What can hang from each mark:
z501: z11 z634
z11: z157 z501
z771: z487
z173: z487 z900
z900: z173 z634
z634: z501
z157: z11
z487: z11 z173 z771

Every row comes from one small tree of marks. The marks that hang from a mark follow it in brackets, in the order of their numbers. Every link used is in the known rows. Which tree was each row made from?
Known rows:
z900{z173{z487} z634{z501}}: [ 48  -5  25  11  21  14  12  -7  -5  20 -31  45  19 -21   4   2 -36  26
   8   6 -11 -19  17  10  26 -20  43  13  -7   8 -24  19 -28   1  -2  21
  -2 -13   9 -15  10  15  -2 -37 -12  -7  10   2 -12  -6 -22 -12  44 -36
   4 -19  46 -20   6  40  15   6 -19   5  10 -21  20 -50  -2 -20   1]
z173{z487{z11{z157} z771} z900{z634{z501}}}: [ 44 -10   9 -11  15  11  -1 -10 -19  27 -29  33  -4   1   7  13  -9  45
   2   8  -1 -30  16 -26  22 -34  32   9  -4  35 -19  10 -22   9 -19   8
 -10 -10  17  -3   0   2  -2 -19 -23  -2  32  -6 -28  -7  -4 -21  23 -28
  11  -4  37   4  14  48  12  19   9  23  -3  15  33 -25 -23 -22 -10]
z487{z11}: [ 29 -31   9  -1   1   2   2   5  -1  15 -16  13  13  13   1  23   9  20
  -8  -2  -8 -17  28 -12  17 -23  19 -12  -6  13  -6  11 -26   6  -6  -8
   3   4  20 -15   9  -1  10 -20 -28   5   8  -9 -21 -14   3   2  21 -21
  12  -5  15  -2   5  24  10   5   9   4   2  16  13   5 -28 -18 -19]
z634{z501{z11}}: [ 39 -28  18  -2  11  -7  -8  10  16  23 -21  32  39  15   4  11  -3  11
  11 -14  -9 -39  21   4  -2 -13  34 -10 -16  -7   6  -1 -16 -24  10  -3
  23   1   1 -21  10  19  13 -24 -23   9  19  -9  -3   4  -8 -11  40 -36
  19  -3  33 -15  20  33   3 -15 -13  16  13  -3   1 -10  -1  -9 -16]
z173{z487{z11{z157 z501} z771}}: [ 27 -23   2 -18  12  -3  -7   9 -15  10 -35  14  -3  22  10  16  20  27
  11   0   0 -20  22 -31  21 -42  14  -3  -7  33  -6   1 -13   7 -16  -2
   6   8  19 -17  -6  -6  18 -10 -39   2  17 -12 -36 -14  10   2  14 -25
  -5  10  16   8  15  28  15  11  27   6 -19  40  13  -1 -41 -30 -29]
z173{z487 z900}: [ 32 -17  12  11   5  12  10  -1 -13  13 -19  29  -1 -12  -2  18  -8  30
   1  16   3 -11  20  -2  22 -22  30  -5 -15   7 -15  17 -30  16 -14   2
   3 -26  10   4   9  -4   7 -23  -5   5   7 -15 -20 -12  -9  -6  26 -34
   6  -9  16 -18   3  40  -2   9  -1  -5   9   3  16 -32 -24 -20  -7]
z900{z173{z487{z11{z157 z501{z634}} z771}}}: [ 34 -19   7 -10  21  -4  -3  14  -7  10 -38  34  11  12   1  15   4  25
  11  -1  -3 -22  15 -19  19 -42  22  -9  -4  29 -12   2 -17   4   5   4
   0  12  19 -29   0  10  16 -13 -23   4   9   1 -36  -7   1  -2  35 -22
  -3  -1  31   7  20  36  15  14   4   8 -14  26  15 -18 -24 -24 -13]
z900{z173{z487{z11}}}: [ 43 -21  23   3  10  11  10  -1 -13  10 -24  31   9 -12   5  14   1  25
  -4   3  -8  -4  29 -13  37 -33  25  -3  -7  13 -12  15 -25  26 -15   9
  -3   0  22  -6  12   3  -1 -27 -12  -8   0  -1 -27 -29   0   6  35 -14
  -3 -10  27 -13   8  27   8  18   4  -1   3   2  14 -20 -24 -29  -1]
z501{z11{z157} z634}: [ 20 -27  13  -6   0 -17  -9  11  16  14 -18  33  40  24   3  18  -3   5
  18 -19 -20 -42  19  10 -13 -21  22 -25 -15  -1  20   2 -13 -39  19 -13
  26   7   7 -25   8  24  16 -24 -20  17  15 -10  -8  16   8 -15  50 -39
  19   6  24  -6  27  39   1 -10 -15  17   9   1   1 -10   0  -6 -19]
z487{z173{z900{z634}} z771}: [ 39 -17   1  -4   3  14  14  12  -9  19 -36  18  -7 -18   7  30 -11  35
  -3  30   2 -20  27  -9  23 -22  35  11  -5  24 -32  24 -42  28   1   3
 -26 -18  13  -8   0  -6  11 -13  -3   8  10 -21 -14  -7 -30   3  17 -30
  13 -13  10 -12  -9  39   5  26  -1  -4   7   4  41 -10 -23 -16 -12]
z900{z173{z487{z11{z157 z501} z771}} z634}: [ 34 -11   8 -11  15   6   4   0 -20  11 -42  32  -1  -3  13   8   1  33
   9   3  -4 -20  20 -21  34 -44  19   9  -2  32 -23   8 -18   5 -11  10
 -13   8  32 -22  -4   5   3 -25 -33  -3   6  -3 -33 -11  -8  -7  25 -22
 -10  -3  31   0   5  31  22  21   9   4 -14  22  26 -21 -30 -32 -12]
z771{z487{z173}}: [ 41 -25   7 -16   2   2   3  17  -7   8 -32   4   8   4  10  33   2  11
   5  18  -9  -5  24 -17  21 -19  27  -6  -8  13 -11  12 -40  26   0  -1
   0  -5  16 -10   3  -3  14  -9  -6   0   3 -14 -23 -23 -13  21  32 -25
   5  -6   3  -6  -7  33   1  16  10  -8  14   4   9   4 -23 -20 -24]
z173{z487{z11}}: [ 36 -25  14   2   7  10   5  -1 -10  12 -20  18   4   3   4  21   8  27
  -2   3 -10  -7  27 -18  26 -31  22  -7  -8  17  -8  11 -23  18 -17  -1
   2  -1  20  -3  11  -1   5 -20 -20  -5   9  -8 -27 -25   5   4  25 -23
   0  -4  23  -9   9  27  13  12  14   5  -2  11  11  -8 -30 -26 -12]
z634{z501{z11{z157}}}: [ 30 -28  18 -18   5 -13 -12  10  13  20 -20  31  42  25   7   8  -4   6
  16 -25 -13 -47  23   0  -8 -18  24 -10 -16  -3  19  -1  -8 -35   7  -6
  29   4   4 -23   4  20  15 -27 -36  10  25  -7  -4  15  10 -16  40 -34
  23   5  31  -6  28  36  -2 -19 -12  21   9   4   0 -11  -1  -9 -26]
z771{z487{z173{z900}}}: [ 44 -23   0  -9  -2   7   8  15 -12  10 -28  10  -2  -4  10  35  -2  18
  -1  30   1  -9  21 -16  23 -21  29 -12  -9  14 -17  14 -47  31  -3  -1
  -5 -16  13  -5   3  -8   9  -6   5   5   4 -16 -26 -17 -17  15  30 -26
   8 -14  -2  -8  -9  42  -7  21   2 -10  17   4  16  -6 -20 -14 -22]
z173{z487{z11} z900{z634{z501}}}: [ 47 -11   7  11  13  16   6 -11  -9  27 -25  34   0  -6   0  12 -21  45
 -13  11  -4 -23  14 -16  25 -30  35   0  -5  21 -24  16 -34   4 -15  10
  -5 -10  12  -7  13   3  -6 -23 -14   2  22   1 -30  -8 -13 -20  26 -39
  12 -21  41  -6  11  49  14  10  -6  15   6   0  25 -33 -12 -16  -3]
z157{z11}: [ 20 -27   6  -4   5  -5  -1   2   6  18 -14  23  15   8   6  14  -1  12
  10  -3  -6 -22  28  -2   4 -24  15 -17  -8  -5   0  -5 -16  -2  -1 -11
   8  -2   8 -17   4   4  20 -24 -31  15   2 -11  -1   9   7  -1  24 -26
  11   6   8  -3   6  23  11  -7   7   5  -1  18  10  -1 -25 -20 -11]
z173{z487 z900{z634{z501}}}: [ 44  -7  11  14  12  17  10  -9  -7  23 -25  39   4 -14   2  10 -30  38
   1  17  -1 -27  11   3  18 -19  42   5 -10  15 -24  18 -33   0  -7  12
  -1 -27   4  -6  11   9   1 -29  -8   2  22  -6 -15   3 -21 -22  33 -45
  11 -17  36 -14   6  52   9   4 -16   6  10 -10  21 -45  -7 -14  -3]
z487{z11 z173{z900} z771}: [ 45 -34  -2 -15   1  10   7  17  -9  16 -26  10  -6  -3   5  36  13  32
 -13  22   6 -13  31 -30  30 -33  24  -3  -1  27 -22  13 -39  43  -8  -4
 -23  -5  17  -4   0 -14  13  -3  -5   8  13 -19 -25 -24 -10  11  11 -15
  12  -7   9  -1   1  35   1  30  15   0   3  21  33  12 -36 -17 -15]
z501{z11 z634}: [ 31 -29  12   6   4  -9  -4  13  20  17 -18  35  38  15  -3  23  -2   9
  11 -10 -18 -35  16  15  -7 -16  33 -21 -13  -7   3   2 -19 -29  24 -11
  21   7   3 -23  12  24  17 -22 -10  16   9  -8  -5   8  -9  -9  45 -40
  16   0  32 -12  19  37   7 -10 -18  13  13  -5   1 -10  -1  -5 -12]

Write each row's tree:
[ 11 -23  -4   1   3 -19  -3  19  16  10 -27  22  20  33  -5  20 -10  12
   9  -9  -6 -42   9   5 -15 -25  17 -24 -13  10   7   3 -19 -37  21  -8
  18   2   6 -40   4  13  30 -18 -34  24  10  -5 -17  26  -2 -13  36 -43
  13  -2  16   7  18  38   6 -15 -16  -2  -3  23   6 -14 -10  -4 -29]
z11{z157 z501{z634}}
[ 49 -17   2 -21   1  -3  -6   9  -4  22 -34  31  20   3  19  21 -16  18
   9   6 -10 -38  16 -16  11 -22  30  -3 -10  14  -3   2 -30 -14   3   2
  11  -2  11 -13   1  14  -2 -15  -8   7  24  -8 -19   4 -10 -13  47 -39
  17  -6  24  -6  12  57  -3  12 -12  18  19  -9  12 -17   4 -10 -21]
z771{z487{z173{z900{z634{z501{z11{z157}}}}}}}
[ 28 -20  -7  -3  11  -1  -6  11  -7  14 -31  28  -4  22  -6  24   9  33
   2  10   5 -30   6 -24  12 -42  23 -14  -6  32 -12   1 -23   1  -3  -3
   1   2  14 -18   0  -1  19  -4 -21  11  21  -5 -42  -1   1 -15  23 -34
   3  -1  22  10  19  45   9  11   8   6 -13  36  20 -14 -30 -15 -20]
z173{z487{z11{z157 z501{z634}} z771} z900}
[ 32 -23  -5  -8  10  -1  -6  14  -7  13 -28   8   6  30   7  25  18  16
  -1   6  -5 -16  13 -26  19 -30  19 -20  -6  18 -11  -1 -27  -1  -3  -8
  10  16  24 -26   4  -4  12  -7 -30   3   4  -7 -38 -14  -6   3  25 -29
  -4  -5  10   4  -3  26  13   5  17  -4   0  36  -2   9 -31 -18 -31]
z771{z487{z11{z501}}}
[ 48 -23  -1   0   4  16   7   7   3  25 -26  23   5  -3   3  23 -21  37
 -21  14  -4 -29  21 -21  17 -28  30  -1  -2  26 -21  17 -43  11   0   3
 -16  -7  14 -18  14  -2   3 -20 -12  10  20  -3 -21  -2 -16 -10  25 -32
  22 -24  32  -2   7  52   5  15 -11   9   9  -1  31 -13  -9  -6  -8]
z487{z11 z173{z900{z634{z501}}}}
[ 47 -19  20  -9  18  12   7   2 -21  14 -31  29   3 -15   6  15  10  29
   6  11  -2  -1  32 -18  46 -32  30   9  -2  22 -22  12 -22  39 -18   9
 -11   1  24  -3   0   0   5 -19 -12 -11   5  -9 -28 -33  -6  12  26  -9
  -5  -5  25  -9   2  22  14  27  18   5  -1  10  23 -15 -35 -33  -2]
z900{z173{z487{z11 z771}}}
[ 43  -9  18   6  17   6   9  -2   2  22 -28  41  28 -12   0   5 -33  21
   4   2  -6 -30  19  15  15 -13  40   7  -8   4 -21  18 -27 -11  10  12
  -3 -11  13 -26  10  17   3 -35 -19   5   9   1  -4   7 -25 -13  42 -31
  16 -24  37 -13   3  35  10  -3 -23   4  12 -14  22 -36   3 -12  -4]
z900{z173 z634{z501}}
[ 32 -23 -15   6  -3  11   7  16   2  14 -31  17  -7   4   4  30 -10  33
 -25  18   1 -29  17 -24  22 -38  17 -11  -3  30 -26  15 -44   6   2  -4
 -18   4  22 -28  13 -10   8 -16 -17  21   5  -8 -32  -3 -19  -7  10 -37
   8 -22  18  -1  -1  47   7  17  -8  -9  -3  20  28  -5 -20  -8 -18]
z487{z11{z501} z173{z900{z634}}}
[ 40 -25  14  -9  12  10   0   0 -17  15 -28  17  -3   1   8  24  18  29
   6  11  -5  -6  27 -21  35 -31  28   6  -3  22 -17   8 -24  31 -19   2
  -7   0  18   1  -2  -4  10 -14 -17  -7  14 -14 -28 -32  -1   9  15 -16
  -4   2  19  -6   4  23  17  22  27   8  -5  20  19   0 -41 -33 -12]
z173{z487{z11 z771}}
[ 39 -31 -12 -11   6   8   4  27  -5  13 -35   8  -8  12   5  35  15  31
 -14  22  13 -23  22 -33  25 -37  19  -4  -4  30 -25   6 -37  32   2  -5
 -17   4  18 -19   2 -16  22   0 -16  15  10 -17 -34 -17 -16  11   8 -22
   7  -9   8   4   0  38   3  22  12 -11  -9  39  27  11 -37 -15 -23]
z487{z11{z501} z173{z900} z771}
[ 38 -23   6   7   2  13   5  -2 -13  14 -19  26  -4  -4  -3  23   4  36
 -11  12   0  -8  22 -19  32 -33  26 -11  -9  18 -13  14 -29  23 -20  -2
  -4 -10  18   3  12  -8   1 -19 -10   3   8 -10 -31 -21   1  -6  23 -25
   5  -9  22 -10   7  39   5  17   6   2   3  10  18 -18 -31 -21  -6]
z173{z487{z11} z900}
[ 41 -21   8 -10  -1  -1  -1  10  10  21 -31  39  25   1  11  16 -22  23
   4  -2  -9 -48  21  -6   2 -26  27  -3 -13  11   1  10 -28 -20   8   1
   5  -6   6 -20   8  12   5 -24 -17  15  25  -8  -8  16  -7 -20  40 -41
  25  -6  35  -9  21  59  -7   3 -25  15  14 -11  20 -21   7  -6 -15]
z487{z173{z900{z634{z501{z11{z157}}}}}}
[ 44 -14   6   0  11  22   9  -9 -24  20 -28  28 -16 -16   5  24   1  45
  -6  21   0 -13  21 -20  37 -33  34   9   0  30 -35  18 -31  27 -19   7
 -21  -9  23   6   2  -5  -4 -16  -8  -3  16 -15 -31 -23 -16  -7  13 -25
   1  -8  26  -7  -2  38  19  28  12   8  -1  13  34 -17 -35 -27  -3]
z173{z487{z11 z771} z900{z634}}
[ 45 -20  -1 -23   5   5   3  10  -6  24 -35  21   2   5  10  23  -9  38
  -6  11  -2 -35  23 -29  16 -33  25   7   1  37 -16  15 -33  13  -6   0
 -21  -6  17 -16  -3  -2   8 -12 -22  11  31  -9 -21   0 -10 -11  19 -22
  23 -11  26   9  12  49   3  25   3  18   1  15  39  -4 -20 -13 -18]
z487{z11{z157} z173{z900{z634{z501}}} z771}
[ 28 -31 -15  -3  -4  -8   0  26  13   9 -29  20   6  29  -3  33  -6  23
 -14   6   0 -37  10 -23   0 -43  10 -29 -10  26  -3   6 -37  -7  13 -11
  -2   9  14 -35   9  -1  25  -8 -21  26  13  -3 -35  10   5  -7  30 -35
  17 -11  16  12  20  56  -5   7 -11  -1  -4  28  18  -3 -15   0 -27]
z487{z11{z157 z501{z634}} z173{z900}}
[ 49  -8  21 -16  19   6   2 -10 -18  22 -37  38  13  -9  11   3 -12  35
  11   1 -11 -23  23 -20  33 -32  31  16  -1  30 -18  13 -18  12 -16  17
 -11   0  21 -13  -2  12  -2 -29 -26 -11  23   2 -24 -11  -5 -11  34 -17
   4  -6  43  -1  14  34  19  20   4  22  -4   3  31 -28 -17 -28  -3]
z900{z173{z487{z11{z157} z771}} z634{z501}}
[ 37 -17  12   0  10  13   7   3 -19  16 -27  25  -8 -14   0  21   2  33
   8  21   9 -11  22  -8  26 -21  37   7 -11  16 -24  13 -26  30 -13   3
  -6 -27  10   9  -1  -5  11 -12  -2   1  10 -21 -21 -18 -16   0  19 -26
   3  -2  15 -17  -1  33   6  18  11  -1   6   8  26 -25 -33 -25  -8]
z173{z487{z771} z900}
[ 35 -11  20  -5   2   6   8 -11 -18   9 -28  39   8 -11  12   8 -14  32
   5  -3 -15 -12  27 -13  32 -36  16   2  -5  22 -10  22 -24   6 -16  10
  -8   0  30 -12   7   6  -8 -37 -25  -7   3   1 -26 -14   8  -9  37 -21
   0  -8  34  -6  11  37  11  20   0  11   1   0  23 -30 -18 -30  -3]
z900{z173{z487{z11{z157}}} z634}
[ 18 -29  -1 -22   8 -11  -6  15  -6  13 -33   7   6  31   5  20  21  22
   6  -6   2 -32  22 -27  11 -35   9 -10  -8  26  -3   0 -13  -5  -6 -11
   2  14  24 -28  -7  -5  24  -7 -47  11  15 -13 -26  -1   8  -1  14 -22
   7   7   9  12  11  21  12   6  21   7 -15  47  12  13 -38 -21 -35]
z487{z11{z157 z501} z771}
[ 33 -20  12 -18  15  -2  -1   9 -18   8 -40  26   4   7  10  11  12  27
  10  -1   2 -15  24 -26  32 -42  16   1  -6  27 -10   5 -11  17 -13   5
  -4   8  26 -19  -4   0  11 -17 -33  -2   7  -8 -35 -18   4   4  27 -15
  -6   2  21   3  12  26  10  18  17   1 -14  33  15 -12 -35 -33 -17]
z900{z173{z487{z11{z157 z501} z771}}}
[ 40 -12   7   0   3   9   2 -12 -11  21 -24  37   1   2   5  12 -19  41
  -4   2  -5 -30  17 -20  18 -36  27  -2  -7  28  -7  15 -26  -8 -20   6
   0 -10  16  -8   8   4  -4 -27 -25   2  27   3 -28   0   5 -30  31 -35
  14 -12  39   1  18  55   8  10  -2  20   4   5  23 -32 -13 -17  -9]
z173{z487{z11{z157}} z900{z634{z501}}}
[ 27 -29  -2  -8  13   0  -3  18  -3  16 -33   6   6  21   2  23  22  24
  -1   4   3 -25  20 -21  16 -30  20  -6  -4  23 -16   2 -21   6  -3  -8
  -3  12  20 -26  -1  -5  21  -7 -36   9  10 -13 -25 -12 -10   5  10 -25
   4   0  11   6   1  19  17   6  17   0 -12  42  15  14 -38 -20 -26]
z487{z11{z501} z771}
[ 41 -25 -16  -9   3   5   2  25  -9   9 -35   4  -7  15   9  39  11  24
 -17  23   4 -14  13 -37  29 -37  18 -19  -5  26 -19   4 -43  25  -4  -6
  -5   7  24 -19   7 -13  11  -1 -10  10   3  -9 -46 -19 -10  11  20 -28
   2 -14   3   2  -4  42   0  22  11 -12   3  29  10   5 -31 -11 -31]
z771{z487{z11{z501} z173{z900}}}
[ 42 -19   8   4  29   7   1  16  -3  12 -37  34   8   1  -1  18   2  25
   5  10  -2 -16  11 -15  26 -38  33  -4  -3  26 -26   1 -24  16   7   9
  -3  13  17 -26   5   8  18 -13 -11   2   5   1 -36 -17 -13   4  33 -25
  -7  -9  33  -1   9  32  22  16   3   2 -13  21  17 -19 -26 -19  -6]
z900{z173{z487{z11{z501{z634}} z771}}}
[ 33 -21   2   6  -6  13  16   7   0  14 -27  23  -1 -16   4  30 -23  30
 -11  24  -2 -21  24  -2  18 -22  28   1  -8  16 -24  25 -45  11   5   1
 -16 -19  14 -13  10  -4   8 -22  -2  14   6 -15 -14  -3 -24  -2  22 -36
  17 -19  15 -13  -6  46  -1  18 -15  -9  13  -4  34 -21 -12 -12 -11]
z487{z173{z900{z634}}}
[ 35 -24   1  -4  18   6  -3  11 -12  13 -35  15  -6  12   6  21  20  28
   3  10   3 -15  19 -28  28 -35  25  -1  -6  27 -21   2 -20  19 -11   1
  -2   7  19 -14   1  -7  18  -9 -29   1  14 -12 -36 -23  -8   8  11 -27
  -9   1  19  -2   5  24  22  14  24  -1 -16  35  13   0 -42 -27 -21]
z173{z487{z11{z501} z771}}
[ 47  -6  29 -17  21  -2  -2  -3  -7  22 -39  53  29 -14  14  -2 -14  23
  29  -7 -11 -35  21   0  24 -25  38  18  -8  10  -9   6  -6 -10  -3  17
   7  -4  11 -11  -4  24  -2 -31 -18  -8  23  -5 -10  -2 -11 -17  48 -29
   4   0  49 -18  17  37  12  10 -10  25   4 -12  17 -37  -1 -28  -4]
z900{z173{z487{z771}} z634{z501{z11{z157}}}}
[ 49 -21  -6 -10  -1  14  10   6 -16  16 -30  10 -10  -6  12  37  -4  32
 -16  28 -10  -8  22 -28  33 -30  25  -8   0  29 -28  16 -51  28  -8  -1
 -17   0  28  -7   9  -9  -5  -8  -1   4   7 -11 -37 -22 -16   3  25 -28
   8 -19  10  -1 -11  45   7  33   8   1  14   8  26  -1 -22 -16 -15]
z771{z487{z11 z173{z900{z634}}}}
[ 41 -30   2 -32  -7  -7  -3  13 -11   6 -31   3   7  20  17  34  12  14
   3   4 -18 -10  29 -36  24 -34   8 -16  -3  25   4   7 -33  21 -10  -7
   0   7  25 -13  -1  -5   7  -9 -22   0  11 -11 -34 -21  15  16  29 -15
   6   1   4   8   7  34  -2  22  20   5   7  20   9  13 -26 -20 -32]
z771{z487{z11{z157} z173}}
[ 35  -8   9  15   3  17  13  -8 -13  17 -24  35  -5 -19   2  19 -20  36
   0  21  -3 -18  17   2  24 -23  33   2 -10  14 -27  23 -33   8  -9   6
  -6 -25  13   1  11   1  -2 -28  -5   4   7 -13 -20  -6 -21 -13  27 -39
   6 -15  24 -18  -3  43   9  12  -9   0  10  -7  27 -39 -17 -21  -4]
z173{z487 z900{z634}}
